Each row was made from one walk, in order. Every step used is in the known rows, and no mark comes twice. Write each row's walk.
Known rows
tobobiz pimug bibi sebu ledeb rotinu: 698,-339,72,60,127,2,12,293,389,-214,-281,-232,190,81,-41,82,-20,-378,-170,27,-260,155,114,-187,-33,89,29,16,-162,-116,200,127,-13,-3,-233,294,166,428,8,-278,137,111,95,-203,-163,205,243,-211,-493,-88,-80,29,298,313,-113
sebu ledeb rotinu suru pimug: 133,130,-251,272,-32,414,92,-118,108,-287,-183,189,-54,99,-47,-79,143,-180,-46,357,51,150,282,-35,-69,-60,-56,307,183,-91,78,-283,-159,-10,20,-650,-246,156,114,-66,-99,74,204,117,218,-40,6,37,-153,-44,-121,-2,84,-134,-23
ledeb rotinu: 265,-13,-219,118,-17,-82,97,-82,2,202,-266,24,-53,-62,0,32,244,-209,-170,271,19,153,223,-162,-159,-15,38,-25,36,103,-70,162,-52,-313,163,-13,-154,72,143,43,31,-573,92,187,-96,-83,140,-2,7,-9,160,76,39,471,-87
bibi sebu: 378,-195,-27,67,58,-508,-184,-127,210,281,103,-336,-48,84,-5,50,-203,238,89,-167,-80,-107,424,-386,-66,-230,488,-169,256,-395,42,181,234,-30,-190,359,142,-116,-78,121,54,136,-36,-190,-44,154,230,31,-72,55,315,-49,-14,12,60
pimug bibi rotinu zifek: -266,-54,350,-153,-134,167,2,265,-586,-127,-153,-53,29,-108,-57,-19,208,-227,-54,-277,97,-141,-274,30,92,394,119,-307,-193,-269,-255,-244,99,149,-131,98,72,-112,-190,-176,-59,-124,284,158,-381,-58,-33,-181,-296,-50,-179,128,-199,-224,74
bibi pimug: 113,-221,-9,-156,5,-358,-311,22,-34,30,-309,-128,-31,156,-145,12,-293,62,-361,-116,-138,19,106,-74,-72,81,161,-8,-159,-149,143,128,-113,-128,-263,376,-50,-291,127,288,6,-430,-213,48,23,159,-212,-143,-137,93,-34,-107,-179,-87,179
ledeb rotinu zifek pimug bibi: -71,159,-259,-47,-160,135,146,132,-185,-266,-554,189,-51,-199,-16,23,598,-58,15,171,45,179,203,237,-73,-30,-298,-95,-197,30,-246,41,192,-247,258,128,-137,232,-36,-208,-36,-505,185,240,-235,35,253,22,60,-78,47,233,-78,177,-109
zifek sebu: -284,114,133,-279,-174,-359,48,-101,150,117,236,-13,-25,-157,71,95,-173,22,-103,-92,178,9,-345,-225,121,-45,-34,-84,5,301,117,70,-57,-33,-25,51,220,-376,51,246,-64,-284,-110,60,-12,-395,-1,-24,425,-41,-2,-50,127,-38,67
tobobiz pimug zifek fima: 437,65,130,79,211,-239,-65,-191,199,243,459,-243,267,-7,129,28,41,359,135,-73,-185,104,-471,-4,21,53,-71,32,-56,457,250,611,-201,-7,436,663,-14,-98,181,195,179,412,-325,-271,122,356,140,142,503,20,170,-36,157,388,-17
bibi rotinu damug: -279,-89,259,-180,65,-363,-187,-176,-19,355,460,-171,-200,-73,59,40,-52,-33,168,-117,-28,-22,-569,-74,-67,376,28,-191,210,-188,-293,78,24,305,-150,-93,-149,46,42,207,-121,-155,139,284,-35,19,-33,-209,87,-33,164,220,188,-208,234
suru pimug zifek: 67,284,-158,157,-11,1,-157,132,-199,209,276,39,150,60,-14,-9,232,307,166,199,-83,-58,-214,310,-12,-546,52,80,-25,123,199,151,-20,204,321,24,-178,-99,189,38,124,600,-224,-123,349,70,117,193,426,201,202,-110,79,-309,58
tobobiz pimug bibi rotinu zifek sebu: 84,-54,380,-439,-62,16,31,234,30,-210,24,-43,184,-104,71,98,25,-415,5,-225,58,21,-793,130,206,596,-204,-200,-349,190,40,-45,35,151,-75,395,168,-124,-4,-157,23,9,78,-64,-198,-79,289,-331,-65,-86,-269,129,354,32,8
tobobiz pimug: 586,-51,49,-281,122,-438,-72,-44,454,253,83,-119,206,-22,74,120,-246,-132,66,-15,-251,182,-307,140,-16,318,34,45,-17,346,174,588,-16,-45,-53,588,52,-67,247,131,109,4,-175,-124,-8,161,402,-48,88,-1,50,43,380,272,-34
suru pimug: 146,280,-152,-106,-134,-94,-197,-82,-80,281,-101,-5,25,-53,-19,2,87,99,69,248,-122,47,69,104,-118,-298,86,101,-8,85,112,358,-35,172,13,26,-164,-93,92,73,37,252,-61,-46,307,71,285,89,263,107,109,-74,345,-347,-67
zifek rotinu suru: -421,-80,-237,102,143,-243,-164,198,132,155,-251,77,-36,-255,-101,15,-496,485,4,-7,5,-152,179,429,-35,476,-57,-1,325,118,-58,519,-8,-138,22,255,7,-170,-198,248,83,-22,-283,-12,-87,-330,-64,-49,144,27,-175,-89,-543,227,84
bibi rotinu suru pimug zifek: -185,323,167,178,112,450,-154,133,-525,175,482,57,-5,97,40,-119,-94,-53,479,-14,71,-261,-592,421,100,244,-18,-117,277,38,-194,-252,74,415,108,-303,-306,-155,41,85,-56,662,79,7,187,-118,123,-1,171,65,-96,61,20,-289,305
pimug zifek sebu ledeb: -335,61,180,206,-37,-151,133,80,17,-170,756,114,106,128,30,48,-110,371,-121,-130,234,-1,-486,-137,218,-359,37,117,43,166,261,-352,-109,64,217,-215,231,-222,179,81,-46,431,-232,-49,149,-283,-340,154,447,76,102,-101,-144,-186,233
zifek pimug bibi sebu: -67,-11,132,48,-2,-69,-121,479,-221,209,-225,-252,-38,-45,-111,13,-213,289,35,-135,-306,58,285,140,-132,-462,-13,-49,140,-84,-224,525,279,269,-434,348,209,658,-301,-103,23,232,56,25,-310,89,112,128,-17,-141,2,129,-129,-74,126
pimug bibi: -74,-187,228,-6,-40,-70,4,304,-238,150,-352,-226,113,-127,-133,10,-51,-145,-282,-156,-242,-39,100,4,-30,-113,132,-83,-60,-42,-53,204,-23,21,-223,167,210,47,-108,-74,100,-309,70,85,-367,-96,-150,-1,-257,-74,-162,-25,-246,12,28
suru pimug bibi sebu: 189,44,-1,29,-91,114,-230,234,-164,108,-382,-268,72,-22,-130,-10,98,-5,25,99,-213,-127,312,17,-90,-531,162,-59,-116,-317,114,133,98,262,-216,55,6,196,-168,-179,130,292,96,-192,78,137,204,-55,-129,39,8,-121,118,-361,-98
tobobiz pimug zifek: 516,-27,58,-24,229,-366,-26,189,303,123,411,-63,297,104,69,112,-141,101,150,-87,-215,85,-525,301,82,83,-27,20,-45,393,242,416,20,-27,228,596,52,-64,325,98,188,389,-334,-197,72,157,240,61,268,90,147,9,130,286,119
sebu ledeb rotinu: 182,-111,-112,219,-49,35,155,-140,112,-120,-45,96,-54,82,-29,-5,61,-91,-326,250,120,318,305,-437,-123,-58,182,256,110,-114,70,-158,-203,-140,-66,-380,-29,196,109,-61,-115,-162,163,184,27,-48,-96,57,-240,-23,90,29,65,57,-51
tobobiz pimug zifek sebu ledeb: 227,13,170,-72,111,-213,71,125,401,-171,661,39,279,109,101,141,-178,100,16,-101,12,144,-772,45,211,-7,-149,154,-81,420,380,73,-134,78,188,242,195,-104,293,48,69,520,-299,-192,162,-50,56,-17,369,40,7,-24,292,77,154
ledeb rotinu suru sebu: 194,37,-81,-30,136,245,120,53,44,36,-312,174,-161,-92,57,-47,382,-633,177,78,180,-148,96,267,-82,187,-276,-153,95,308,-132,-228,-140,-227,263,-287,-201,-170,113,144,20,-496,122,85,109,-232,42,7,17,-78,-145,88,-36,411,-169
bibi sebu ledeb rotinu zifek: 350,-186,-209,203,-48,-193,17,-314,268,-327,-67,-30,-151,145,0,33,147,128,-19,21,186,81,637,-580,-22,-131,373,9,60,-647,92,-460,211,-185,-17,-77,55,25,-57,-128,-83,90,188,-106,70,264,165,-16,-283,48,320,21,-7,-69,-45
pimug zifek fima: -73,141,92,356,127,-116,-45,-335,-280,313,542,-268,93,-37,50,-78,192,670,38,-138,-7,-51,-115,-236,-28,-301,160,-19,92,188,106,286,-194,-39,516,294,-47,-236,10,291,95,253,-238,-144,96,241,-265,320,638,52,240,-99,-319,175,55
damug rotinu suru sebu ledeb: -106,73,-19,-335,36,291,206,-633,83,335,188,156,-145,206,175,-131,-355,-325,206,-107,-65,-160,162,-22,36,204,-68,65,-12,209,-216,-206,-45,-152,-120,-356,-64,-180,-36,50,-84,-288,-27,-90,44,239,-227,176,-218,-9,-74,-106,198,205,-324
pimug bibi sebu ledeb rotinu damug: 55,-434,50,232,43,-51,-19,170,219,-231,-358,-333,-63,12,-149,25,180,-141,-219,-41,-213,-11,460,-384,-112,-366,108,-35,6,-624,7,-243,65,53,-318,-212,206,484,-181,-258,54,-259,266,47,-224,131,-183,-188,-538,-104,-32,13,-121,-60,-10

Write each row's walk
-96,347,-157,218,-111,322,31,75,-103,-216,296,215,80,87,16,3,376,172,-26,373,207,69,-341,1,61,-627,-177,210,-150,191,312,-227,-163,138,361,-445,-138,19,201,-97,10,520,-103,-51,462,-220,-41,62,455,127,93,-105,242,-288,9  suru pimug zifek sebu ledeb rotinu
0,-207,-140,129,-7,-186,81,-250,362,-187,-34,37,-156,-5,-29,38,247,-20,-213,243,-27,293,191,-348,-167,-81,-28,240,136,-225,17,-138,-181,-118,-12,-466,-74,284,144,-10,-117,-396,164,288,78,74,-191,-54,-131,-60,137,102,88,-72,6  sebu ledeb rotinu damug
45,-19,-126,278,42,269,156,-111,113,-260,-122,149,-67,104,-30,-59,25,-218,-93,196,67,149,310,-105,-52,110,19,230,322,-95,12,-307,-135,-115,9,-544,-113,92,90,5,-112,-183,185,156,15,-81,-79,68,-239,-59,-120,27,-89,35,42  sebu ledeb rotinu suru
-115,7,-106,98,-176,254,209,102,-92,-515,-340,245,-82,-19,-60,-13,370,-26,-252,174,123,321,320,-101,-43,-84,-142,212,-115,-171,-80,-300,1,-71,-26,-292,28,377,-48,-263,-160,-155,258,216,-128,57,-68,41,-204,-86,-37,149,-31,-155,-51  sebu ledeb rotinu zifek pimug bibi
-231,41,20,-149,-174,-78,16,97,-114,-399,-239,48,-81,-80,-53,2,148,350,159,-258,23,86,322,67,50,-118,-17,-11,-128,-385,-138,-110,383,71,-149,243,183,199,-272,-213,-128,164,131,27,-161,221,140,102,-29,-73,32,147,-167,-506,80  rotinu zifek pimug bibi sebu ledeb
96,-44,-209,77,-137,19,192,-268,131,-442,-181,261,-80,28,7,16,333,-36,-228,174,244,293,344,-316,-12,100,129,179,-44,-273,48,-464,-78,-249,152,-303,-56,-24,86,-108,-168,-249,187,153,20,50,13,44,-185,25,104,69,-2,-105,-77  sebu ledeb rotinu zifek
159,-315,190,93,-3,-180,-106,321,-54,107,-278,-414,67,-5,-138,17,-107,-54,-153,-234,-223,-170,408,-205,-35,-287,331,-206,-26,-397,-16,100,185,63,-341,259,269,143,-233,-111,136,-41,118,-105,-332,52,-26,-73,-379,-37,-30,-78,-223,8,26  pimug bibi sebu
-104,194,-255,-449,-211,-182,168,-865,-21,266,31,107,-25,44,173,-17,-25,158,122,-29,-145,12,260,-122,73,182,131,-64,-339,-102,-245,0,273,-410,140,258,-94,-410,15,-86,-52,-612,-60,-28,-174,468,94,108,-92,109,318,-45,208,131,-316  damug rotinu zifek
157,-198,321,-286,-15,-179,47,-65,127,153,222,186,-162,27,90,-8,25,-322,-122,-222,419,43,55,-336,-80,12,114,69,-99,267,90,-203,-328,43,-191,-221,220,-110,43,182,-145,108,-31,-34,284,-132,-327,158,14,-13,-21,-65,170,-184,-196  suru sebu ledeb
-32,-61,19,243,-23,209,-13,454,-150,-37,-252,-131,-89,16,-98,-15,-95,127,-111,72,-180,210,400,-95,-174,-479,-96,85,83,-135,-169,253,201,186,-406,0,150,856,-267,-245,-36,170,189,115,-247,86,4,86,-193,-178,30,144,-52,26,63  zifek pimug bibi sebu ledeb rotinu
239,-126,27,-52,354,-195,-73,392,424,29,237,160,202,-66,43,92,-205,56,212,-138,34,-131,-571,627,87,404,-314,-42,-15,581,208,375,-131,-31,273,537,53,-156,152,179,229,588,-476,-292,194,-138,30,-62,345,91,-114,-44,-91,428,-1  tobobiz pimug zifek rotinu suru sebu
-224,-301,-160,253,144,-333,-337,294,-70,-127,-85,5,43,151,-201,45,-426,615,-479,-74,-27,-88,-78,162,-13,-35,49,13,-211,-50,245,180,-150,-164,41,486,-39,-194,111,267,125,73,-518,-51,73,5,-498,-132,66,227,15,-199,-594,136,248  bibi pimug zifek rotinu
197,304,-393,158,43,425,11,27,-44,-68,-452,106,-34,-79,-32,-57,364,-350,202,393,-65,-55,140,404,-106,-11,-237,-1,212,120,-83,-36,-25,-126,293,-326,-422,-2,126,20,60,-322,152,106,151,-96,297,-15,47,-22,-76,31,35,229,-66  ledeb rotinu suru pimug
-97,-71,174,134,-34,37,-82,448,-164,41,-150,-198,-82,36,-108,-26,-303,302,-59,-113,-257,151,361,-84,-117,-455,14,85,132,-147,-145,344,241,316,-490,122,259,752,-307,-173,-56,352,91,38,-234,104,-43,128,-125,-160,4,104,-63,-227,138  zifek pimug bibi sebu ledeb
-385,163,33,-369,-304,-309,163,-375,162,-540,161,284,-50,-132,94,87,217,168,13,-187,419,76,-160,-279,251,194,-2,26,-203,-101,138,-486,83,-136,155,-36,211,-560,26,9,-205,-211,5,22,96,-144,17,6,322,26,-9,-9,35,-519,38  rotinu zifek sebu ledeb
-342,-223,417,-87,17,-13,-93,237,-245,147,-7,-297,-49,-129,-89,8,58,-239,-62,-199,-171,-104,-420,35,-33,195,-25,-242,13,-255,-266,-21,3,308,-285,-86,55,243,-146,-61,0,-333,247,281,-331,-56,-246,-243,-244,-114,-161,159,-68,-168,165  pimug bibi rotinu damug
-520,-43,456,-165,-222,259,114,183,-477,-400,42,14,-14,-89,-21,-12,112,-207,-180,-263,288,-43,-391,-169,200,338,35,-163,-258,-224,-115,-605,32,237,-190,-202,217,-89,-208,-239,-172,7,301,146,-279,-229,-169,-208,-222,-97,-290,95,-53,-414,85  pimug bibi rotinu zifek sebu ledeb
175,-146,67,-264,-76,28,173,-151,134,-204,-34,386,-204,-12,104,0,501,-473,-81,-43,609,81,136,-288,-59,117,-53,-6,-278,184,48,-542,-256,-154,141,-293,34,-177,65,13,-164,-171,110,31,328,-105,-212,55,11,26,29,35,174,-60,-325  suru sebu ledeb rotinu zifek
-419,217,277,-380,-223,-88,33,-229,-322,-117,449,162,-116,-128,149,27,89,-48,183,-231,519,-64,-646,-200,211,540,65,-260,-116,-51,-178,-419,147,105,77,38,-1,-543,-49,54,-229,-23,137,137,-16,-202,158,-152,277,13,51,159,190,-313,167  bibi rotinu zifek sebu
-193,40,50,-11,-191,-6,206,-167,193,-245,169,149,-79,-30,50,63,7,-110,-341,172,374,228,-170,-534,81,-90,-75,161,-3,211,164,-344,-214,-93,-19,-415,152,-50,92,15,-158,-304,84,160,108,-380,-146,-63,197,-79,0,-11,198,-20,6  zifek sebu ledeb rotinu
-352,-81,-46,254,284,-96,-68,406,-35,81,272,213,44,-82,-47,4,-153,391,128,-205,213,-319,-222,564,75,67,-151,-84,144,304,57,151,-86,-80,375,162,50,-238,-21,235,154,441,-470,-160,159,-323,-369,102,413,152,-82,-123,-680,231,103  pimug zifek rotinu suru sebu
-156,289,155,-3,36,409,-165,49,-442,206,262,29,-93,20,37,-117,-152,-198,444,19,67,-207,-447,339,31,401,-5,-118,322,5,-214,-135,57,418,-73,-274,-292,-156,-31,103,-102,429,167,72,132,-126,251,-64,73,-10,-134,103,142,-306,205  bibi rotinu suru pimug
-36,208,-216,-98,-20,478,13,-425,-123,296,-186,-158,23,168,50,-149,-293,-62,311,102,-481,-284,397,136,37,-180,-26,-25,-53,-219,-208,33,269,19,-149,-152,-189,0,-165,-194,105,-129,42,-220,-74,396,111,25,-352,21,-29,-171,166,92,-255  damug rotinu suru pimug bibi sebu
405,-273,-148,342,37,-132,-19,-229,278,-63,35,-158,-130,180,-10,11,-48,74,-108,116,78,118,653,-686,-105,-257,435,61,194,-502,115,-236,63,-78,-195,-116,57,222,-55,-74,-46,146,176,-94,30,183,78,19,-334,4,306,-23,76,38,-19  bibi sebu ledeb rotinu
-391,-172,-53,-11,166,-81,-90,206,218,28,-131,247,-174,-211,-53,-12,-382,212,-64,-121,326,-162,159,268,-34,483,-128,74,173,255,13,182,-216,-49,-72,-37,101,-109,-232,230,-13,157,-268,-94,144,-402,-321,-30,71,3,-296,-109,-438,87,-70  zifek rotinu suru sebu ledeb
455,-183,240,-224,78,-188,-31,357,232,85,-249,-238,295,-87,-36,96,-157,-307,-114,-102,-350,103,-261,230,16,271,-60,-24,-151,256,142,476,-15,47,-221,579,182,141,67,-70,167,-80,-81,-94,-234,96,214,-148,-208,-88,-195,27,205,257,-58  tobobiz pimug bibi
-37,386,-323,235,38,510,99,139,-82,-237,-109,197,22,-41,15,-42,459,-230,254,358,67,-129,-228,422,51,-207,-423,-6,119,291,43,-274,-51,-98,473,-467,-335,-124,203,0,67,-113,30,38,229,-262,158,-46,318,13,-105,8,11,197,40  ledeb rotinu suru pimug zifek sebu
-185,291,-203,-171,-58,525,70,-383,-227,297,-201,-50,51,124,45,-147,-234,-135,230,147,-460,-198,202,311,30,-37,-148,41,-103,28,-248,86,127,-52,-92,-209,-232,-23,-78,-164,83,-329,23,-75,-111,292,61,66,-266,4,-143,-148,165,86,-252  damug rotinu suru pimug bibi
242,11,-130,228,-110,365,-108,177,-103,-114,-448,-146,29,68,-125,-42,298,-131,-161,315,-102,10,429,-235,-127,-559,95,70,-142,-371,152,-96,-4,209,-175,-285,-63,385,-135,-321,81,273,205,-109,144,120,95,-83,-315,12,-23,-101,203,-273,-137  suru pimug bibi sebu ledeb rotinu
-428,-18,-146,436,244,-153,-83,357,-72,29,251,115,131,-78,-100,10,-284,651,69,-81,2,-246,-148,537,91,83,-49,-23,270,134,47,229,34,-91,338,214,-4,-194,-14,192,178,422,-429,-102,5,-251,-252,101,360,149,-38,-119,-735,221,233  pimug zifek rotinu suru
-127,204,-184,-162,36,154,134,-642,10,441,84,-36,-27,133,129,-107,-433,-32,251,21,-393,-164,225,125,44,177,9,17,113,88,-296,110,168,-216,-49,-32,-180,-248,6,62,10,-499,-63,-17,-194,301,38,135,-201,13,37,-101,48,332,-168  damug rotinu suru
-66,110,-21,-391,64,190,133,-534,15,479,79,73,-144,96,203,-113,-286,-348,298,-126,-107,-260,102,167,26,229,-141,-59,-59,307,-300,5,17,-202,-33,-100,-115,-295,-14,103,-16,-490,-90,-67,-7,240,-88,159,-123,16,-38,-104,145,331,-337  damug rotinu suru sebu
